Every row comes from one small tree of marks. The marks that hang from a mark follow it in brackets, in the order of their numbers. Every link used is in the known rows. Which tree was each row made from?
Known rows:
Z_559(Z_620(Z_806) Z_880): -.09 -.15  .01 -.02 -.17  .17 -.18  .43 -.13  .44  .16 -.03  .18  .22 -.21  .04  .02 -.34 -.15 -.07 -.37  .11 -.20 -.22  .43 -.19  .08 -.06  .07
Z_501(Z_622(Z_572(Z_806) Z_620)): -.02 -.03 -.17 -.16  .42 -.02 -.17  .23 -.07 -.32  .00 -.13  .23  .17  .00  .03 -.21  .35  .07 -.19 -.02  .04  .37  .02  .29 -.09 -.16 -.07 -.02
Z_218(Z_572(Z_806) Z_620 Z_622):  .11  .07  .43 -.14 -.03  .11 -.33  .21  .06 -.03 -.16 -.12  .12 -.39 -.17  .24 -.10  .11  .14 -.04  .06 -.20  .25 -.43  .02  .52  .14 -.14  .07
Z_622(Z_572(Z_806) Z_620(Z_880(Z_501))): -.04 -.24 -.10 -.19  .24  .07 -.13  .28 -.10 -.14 -.07 -.16  .04  .03 -.02  .02 -.12  .28 -.08 -.18  .03  .11  .29  .09 -.13 -.18 -.41  .04  .00
Z_880(Z_501(Z_622) Z_620 Z_806): -.20 -.05 -.04  .05  .49  .07  .05  .09 -.06 -.42 -.02 -.22  .16  .19 -.20 -.28 -.10  .51 -.33 -.11 -.44  .12  .17 -.10  .16 -.07  .21  .20 -.06
Z_622(Z_620(Z_218 Z_806)):  .05  .25 -.15 -.16  .15  .05 -.01  .45 -.14  .22  .03 -.20  .20  .12 -.03  .03  .04  .10  .03 -.12 -.04  .16  .08  .20  .20 -.25 -.08  .01  .09
Z_559(Z_806 Z_880): -.15 -.07  .18 -.19 -.05  .09 -.46  .28 -.31  .27  .06  .08  .12  .33 -.31 -.04 -.16 -.30 -.07 -.03 -.60 -.13 -.10 -.41  .28 -.65  .64 -.08 -.04
Z_572(Z_806): -.06  .26  .08 -.15  .38 -.01 -.19  .35 -.17 -.06 -.05 -.07  .11  .08 -.07 -.02 -.09  .08 -.02 -.05 -.13 -.12  .09  .02  .17 -.39  .27 -.02 -.04
Z_880(Z_501 Z_806): -.18  .05  .02  .02  .30  .07 -.11  .22 -.13 -.12 -.06 -.11  .10  .18 -.21 -.26 -.08  .32 -.16 -.07 -.38 -.14  .09 -.20 -.04 -.45  .22  .18 -.04
Z_620(Z_218(Z_572 Z_622) Z_806 Z_880):  .22 -.15  .09  .18 -.22  .07 -.11  .11  .08  .77 -.09 -.28 -.01 -.05 -.01  .19  .08 -.13 -.10 -.21  .24  .04  .04 -.18  .09  .63 -.47  .01  .14
Z_559(Z_622 Z_806): -.09 -.06  .13 -.06 -.21  .14 -.40  .26 -.40  .14  .01  .03  .22  .14 -.23 -.03 -.06 -.12  .06 -.09 -.54 -.18  .15 -.50  .28 -.69  .41 -.10 -.08
Z_218(Z_572 Z_620(Z_806 Z_880) Z_622):  .19 -.13  .23 -.06 -.37  .17 -.20  .19  .09  .38 -.12 -.27  .02 -.28 -.17  .27  .00  .02  .02 -.14  .24  .02  .16 -.41 -.04  .69 -.33 -.09  .16
Z_218(Z_620 Z_622):  .01  .04  .20 -.19 -.16  .19 -.21  .23 -.11 -.01 -.09 -.12  .19 -.15 -.20  .02 -.06  .23  .12 -.01 -.15 -.05  .34 -.28  .12  .15  .07 -.03  .05
Z_218(Z_620 Z_622(Z_572(Z_806))):  .06 -.10  .26 -.20  .02  .17 -.23  .23 -.02 -.07 -.11 -.08  .16 -.23 -.10  .15 -.19 -.02  .15 -.07  .03 -.09  .38 -.29  .10  .29 -.31 -.07  .03
Z_620(Z_218 Z_806 Z_880(Z_501)):  .11 -.25 -.11  .19  .05  .07 -.03  .24 -.07  .50 -.03 -.30 -.05  .17  .04 -.02  .22  .11 -.40 -.18  .03  .17 -.05  .16  .03 -.08 -.44  .17  .09
Z_880(Z_501(Z_622(Z_572)) Z_806): -.13 -.25 -.10  .16  .35  .03 -.13  .04 -.03 -.25 -.04 -.13  .13  .29 -.13 -.21 -.17  .41 -.17 -.19 -.27 -.09  .23 -.25  .10 -.13 -.18  .17 -.06
Z_622(Z_620(Z_218(Z_572) Z_806)):  .09  .26 -.04 -.07  .01  .03 -.07  .38 -.04  .29  .00 -.19  .19  .02 -.02  .11  .00  .14  .12 -.15  .03  .02  .03  .07  .09  .07 -.05 -.04  .11
Z_501(Z_622(Z_572 Z_620(Z_218 Z_880))):  .04 -.29 -.32  .00  .16  .02 -.16  .08 -.08  .17  .00 -.20  .18  .26  .06  .00 -.05  .47 -.07 -.23  .00  .29  .31  .22  .22  .12 -.49 -.02  .06
Z_218(Z_572(Z_806) Z_622):  .05  .11  .34 -.03  .06  .03 -.24  .16  .02  .12 -.13 -.09  .10 -.18 -.12  .15 -.17  .04  .13 -.11  .02 -.33  .22 -.42  .12  .38  .16 -.08  .00
Z_501(Z_622(Z_572 Z_620)): -.07 -.07 -.25 -.11  .12  .02 -.13  .18 -.12 -.20  .02 -.12  .28  .25 -.02 -.07 -.21  .48  .14 -.20 -.13  .04  .40  .04  .26 -.06 -.16 -.03 -.02
Z_622(Z_572(Z_806) Z_620(Z_880)): -.03 -.03 -.13 -.28  .21  .04 -.16  .32 -.13 -.01 -.04 -.13  .09  .05 -.03  .08 -.17  .14  .07 -.16  .07  .13  .24  .14 -.02 -.20 -.35 -.07  .02
Z_218(Z_622(Z_572 Z_620(Z_880(Z_806)))): -.04 -.16 -.06 -.19 -.05  .15 -.11  .14 -.06  .15 -.09 -.16  .13  .05 -.21 -.01 -.23  .09  .14 -.16 -.02  .08  .40 -.29  .02  .11 -.46  .02  .03
Z_559(Z_620(Z_218 Z_806)):  .04  .01 -.08  .10 -.06  .11  .00  .46 -.05  .49  .09 -.13  .28  .06  .01  .06  .16 -.21 -.11 -.08 -.13  .12 -.12  .10  .43 -.13 -.26  .01  .12
Z_620(Z_880): -.08  .02 -.11 -.08 -.03  .05 -.17  .21 -.21  .30 -.04 -.14  .06  .19 -.08 -.10 -.02  .26 -.10 -.10 -.13  .11  .08  .09  .04 -.28  .05  .03  .02
Z_622(Z_572 Z_620(Z_218 Z_806)):  .06  .08 -.18 -.11 -.01  .08  .01  .41 -.09  .24  .03 -.15  .23  .14  .06  .05 -.10 -.03  .14 -.20  .05  .08  .16  .18  .14 -.08 -.48  .00  .06
Z_622(Z_572 Z_620(Z_218 Z_806 Z_880)):  .10 -.09 -.26 -.10 -.06  .08 -.02  .34 -.07  .43  .01 -.22  .11  .14  .06  .09 -.03 -.04  .01 -.23  .17  .27  .12  .25  .05  .02 -.71  .01  .10

Write each row's tree:
-.05 -.16  .00 -.14  .10  .14 -.09  .14 -.08  .02 -.11 -.23  .06  .03 -.28 -.09 -.04  .36 -.09 -.10 -.14  .09  .37 -.31 -.05 -.02 -.14  .11  .04 -> Z_218(Z_622(Z_620(Z_880(Z_501 Z_806))))
 .06 -.09 -.17 -.06  .48 -.03 -.17  .20 -.04 -.13  .00 -.15  .23  .15  .08  .06 -.11  .32  .00 -.19  .00  .12  .31  .16  .32  .03 -.29 -.06  .02 -> Z_501(Z_622(Z_572(Z_806) Z_620(Z_218)))
 .01  .02  .10 -.12 -.08  .10 -.19  .10  .02  .23 -.13 -.18  .10 -.10 -.28  .08 -.15  .26  .14 -.12 -.02 -.03  .28 -.42 -.08  .36 -.03 -.05  .09 -> Z_218(Z_572 Z_622(Z_620(Z_880(Z_806))))
 .05  .03  .34 -.09 -.32  .16 -.28  .15  .02  .09 -.13 -.10  .18 -.29 -.19  .13 -.12  .26  .21 -.05 -.08 -.22  .27 -.41  .00  .52  .15 -.09  .07 -> Z_218(Z_572 Z_620 Z_622)
-.12 -.11 -.08  .13  .46  .01 -.14  .08 -.07 -.27 -.04 -.18  .11  .28 -.20 -.24 -.05  .52 -.27 -.13 -.34 -.05  .18 -.24  .15 -.28  .13  .17 -.03 -> Z_880(Z_501(Z_622) Z_806)
 .14 -.32  .12 -.05 -.21  .22 -.10  .22 -.01  .17 -.10 -.33 -.03 -.16 -.17  .10  .11  .13 -.22 -.12  .11  .14  .25 -.29 -.02  .30 -.44  .08  .11 -> Z_218(Z_620(Z_806 Z_880(Z_501)) Z_622)
-.09  .17  .14 -.04  .29  .12  .06  .16 -.05  .15 -.05 -.15  .22  .00 -.20 -.14 -.10  .01 -.09 -.03 -.34  .12  .13 -.09  .20  .14  .07  .11  .01 -> Z_880(Z_620(Z_218(Z_622)) Z_806)
-.10 -.32 -.11  .15  .09  .04 -.12  .07 -.09 -.20 -.02 -.11  .15  .26  .02 -.19 -.12  .51 -.15 -.21 -.21 -.12  .31 -.07  .15 -.06 -.17  .14 -.07 -> Z_880(Z_501(Z_622(Z_572)))
-.13 -.14 -.06  .04  .20  .07 -.15  .15 -.13  .11 -.08 -.19 -.03  .19 -.20 -.20  .00  .34 -.31 -.10 -.23  .08  .05 -.11 -.13 -.35 -.04  .16  .01 -> Z_620(Z_880(Z_501 Z_806))
 .01 -.11  .18 -.16 -.27  .20 -.18  .19 -.06  .01 -.09 -.08  .21 -.14 -.12  .05 -.19  .11  .21 -.08 -.08 -.10  .40 -.28  .07  .31 -.28 -.03  .03 -> Z_218(Z_620 Z_622(Z_572))
 .10 -.17  .12  .03 -.24  .12 -.19  .26  .03  .19 -.09 -.27 -.02 -.17 -.10  .14  .07  .28 -.17 -.14  .11  .03  .00 -.14 -.22  .33 -.22  .01  .14 -> Z_218(Z_572 Z_620(Z_806 Z_880(Z_501)))
-.06  .17  .25  .03  .17  .10  .00  .09  .05  .23 -.09 -.14  .21 -.12 -.18 -.04 -.15  .05  .01 -.06 -.28 -.01  .08 -.21  .10  .47  .13  .06  .03 -> Z_880(Z_620(Z_218(Z_572 Z_622)) Z_806)
 .00 -.24 -.23 -.12 -.12  .12  .02  .33 -.08  .08 -.01 -.24  .05  .13 -.03 -.01 -.08  .15 -.07 -.25  .10  .16  .22  .06 -.10 -.09 -.63  .09  .04 -> Z_622(Z_572 Z_620(Z_806 Z_880(Z_501)))
-.06  .01  .24  .08  .29  .05 -.02  .20  .00 -.04 -.07 -.15  .12 -.15  .02 -.04 -.01  .32 -.24 -.08 -.26 -.05  .01  .16 -.01  .26  .20  .11 -.01 -> Z_880(Z_501 Z_620(Z_218(Z_572(Z_806))))
-.02 -.16 -.16 -.06  .11  .08 -.11  .23 -.17  .19 -.05 -.22  .08  .11 -.04 -.10  .12  .52 -.21 -.11 -.14  .24  .17  .25 -.06 -.23 -.14  .09  .07 -> Z_622(Z_620(Z_218 Z_880(Z_501)))
 .02 -.03 -.28 -.11  .10  .02 -.03  .27 -.06 -.12  .04 -.19  .23  .26 -.01  .02 -.16  .24  .09 -.26  .04  .09  .33 -.03  .32 -.03 -.37 -.02  .02 -> Z_501(Z_622(Z_572 Z_620(Z_806)))
-.27 -.39  .18  .03 -.09  .23 -.29  .13 -.36  .02  .07 -.02  .09  .19 -.26 -.21 -.08  .26 -.28 -.10 -.76  .12  .09 -.31  .15 -.15  .44  .06 -.11 -> Z_559(Z_622 Z_880(Z_501 Z_620))
-.03  .00 -.09  .08  .32  .03 -.18  .14 -.11  .50 -.05 -.18  .04  .20 -.11 -.09  .05  .14 -.21 -.08 -.16  .20 -.07  .11  .04 -.24 -.13  .07  .08 -> Z_620(Z_218 Z_880(Z_806))
-.05 -.19 -.31 -.08  .27  .03 -.15  .10 -.06 -.07 -.01 -.19  .16  .28 -.12 -.05 -.17  .42 -.01 -.22 -.05  .23  .31 -.04  .14 -.06 -.36 -.01  .03 -> Z_501(Z_622(Z_572 Z_620(Z_880(Z_806))))
-.02  .26 -.02 -.05  .12  .09  .15  .38 -.12  .22  .03 -.20  .19  .09  .01 -.06  .00 -.06 -.13 -.10 -.18  .19 -.03  .27  .25  .02 -.01  .08  .03 -> Z_880(Z_620(Z_218 Z_806))
 .10 -.04  .10  .11  .22 -.03 -.28  .14 -.02  .50 -.10 -.16  .00 -.04  .04  .14  .06  .15 -.15 -.12  .06  .04 -.08  .14 -.01  .16 -.08 -.06  .09 -> Z_620(Z_218(Z_572(Z_806)) Z_880)
 .01  .04 -.23 -.05  .32 -.02 -.15  .19 -.14 -.04  .02 -.18  .26  .24 -.01 -.07  .02  .57 -.02 -.13 -.18  .18  .27  .16  .34 -.12  .08 -.02  .04 -> Z_501(Z_622(Z_620(Z_218)))
-.14 -.39  .12 -.22 -.29  .21 -.56  .26 -.41  .18  .10  .12  .21  .25 -.32  .04 -.26 -.26  .14 -.14 -.64 -.04  .16 -.59  .25 -.54  .24 -.19 -.07 -> Z_559(Z_622(Z_572 Z_620) Z_806 Z_880)
-.08 -.29 -.16  .14  .36  .02 -.16  .02 -.07  .00 -.07 -.25 -.01  .29 -.18 -.19  .02  .52 -.38 -.16 -.20  .15  .13 -.14  .03 -.20 -.12  .15  .01 -> Z_620(Z_880(Z_501(Z_622) Z_806))
 .04  .14  .09 -.03  .01  .14  .17  .28 -.05  .28 -.01 -.23  .18 -.03 -.04 -.01 -.01 -.14 -.09 -.11 -.11  .16  .13  .02  .31  .33 -.17  .09  .03 -> Z_880(Z_620(Z_218(Z_622) Z_806))
 .01 -.12 -.25 -.02  .18  .01 -.13  .15 -.09 -.02  .02 -.13  .29  .25  .06 -.05 -.11  .45  .07 -.20 -.09  .12  .33  .16  .29  .04 -.28 -.02  .02 -> Z_501(Z_622(Z_572 Z_620(Z_218)))
 .05  .16 -.01 -.24 -.08  .12  .01  .35 -.10  .07 -.03 -.21  .18  .01 -.17  .03 -.08  .03  .14 -.13  .00 -.01  .36 -.25  .22  .00 -.07  .00  .05 -> Z_218(Z_622(Z_620(Z_806)))
-.14 -.20  .06  .08  .19  .14 -.30  .27 -.10  .54  .12  .02  .21  .24 -.26 -.05  .03 -.21 -.23  .02 -.58  .16 -.27 -.17  .37 -.25  .16 -.02  .08 -> Z_559(Z_620(Z_218) Z_880(Z_806))
 .02  .12 -.26 -.14  .23  .01 -.05  .32 -.11 -.15  .04 -.25  .21  .26 -.09 -.02 -.03  .36  .00 -.19 -.04  .14  .26 -.03  .37 -.17  .00 -.02  .04 -> Z_501(Z_622(Z_620(Z_806)))
 .00  .00  .08 -.26  .11  .10 -.11  .26 -.07 -.10 -.08 -.09  .19 -.07 -.09  .08 -.23  .02  .22 -.14  .02 -.10  .47 -.22  .15  .10 -.25 -.04 -.02 -> Z_218(Z_622(Z_572(Z_806) Z_620))
-.03  .15 -.18 -.24 -.08  .10  .01  .45 -.12  .02  .04 -.12  .22  .14 -.04  .02 -.20 -.01  .21 -.20  .03  .02  .22  .02  .10 -.18 -.34 -.01  .02 -> Z_622(Z_572 Z_620(Z_806))
-.17  .06  .06  .06  .43  .10  .08  .20 -.08 -.06 -.04 -.17  .16  .07 -.13 -.26 -.02  .30 -.30 -.04 -.46  .11  .01  .10  .01 -.13  .13  .23 -.01 -> Z_880(Z_501 Z_620(Z_218) Z_806)
 .08 -.14 -.20 -.04  .10  .08  .01  .34 -.11  .28 -.02 -.31  .03  .12 -.02  .00  .17  .26 -.24 -.17  .04  .28  .10  .22 -.01 -.18 -.39  .11  .11 -> Z_622(Z_620(Z_218 Z_806 Z_880(Z_501)))
 .06 -.16  .11 -.17 -.20  .20 -.24  .16 -.10  .19 -.12 -.20  .07 -.14 -.19  .06  .01  .25 -.01 -.05 -.04  .14  .31 -.22  .02  .23 -.15 -.03  .09 -> Z_218(Z_620(Z_880) Z_622)
-.26  .13  .07 -.07  .32  .11  .08  .24 -.12 -.28 -.04 -.15  .15  .08 -.23 -.29 -.13  .33 -.22 -.04 -.48  .03  .09 -.06 -.03 -.25  .27  .21 -.06 -> Z_880(Z_501 Z_620 Z_806)
-.04  .01 -.04 -.22  .08  .12 -.12  .18 -.09  .12 -.09 -.20  .11  .04 -.29 -.03 -.10  .21  .04 -.09 -.10  .14  .34 -.29  .05 -.05 -.09  .01  .05 -> Z_218(Z_622(Z_620(Z_880(Z_806))))
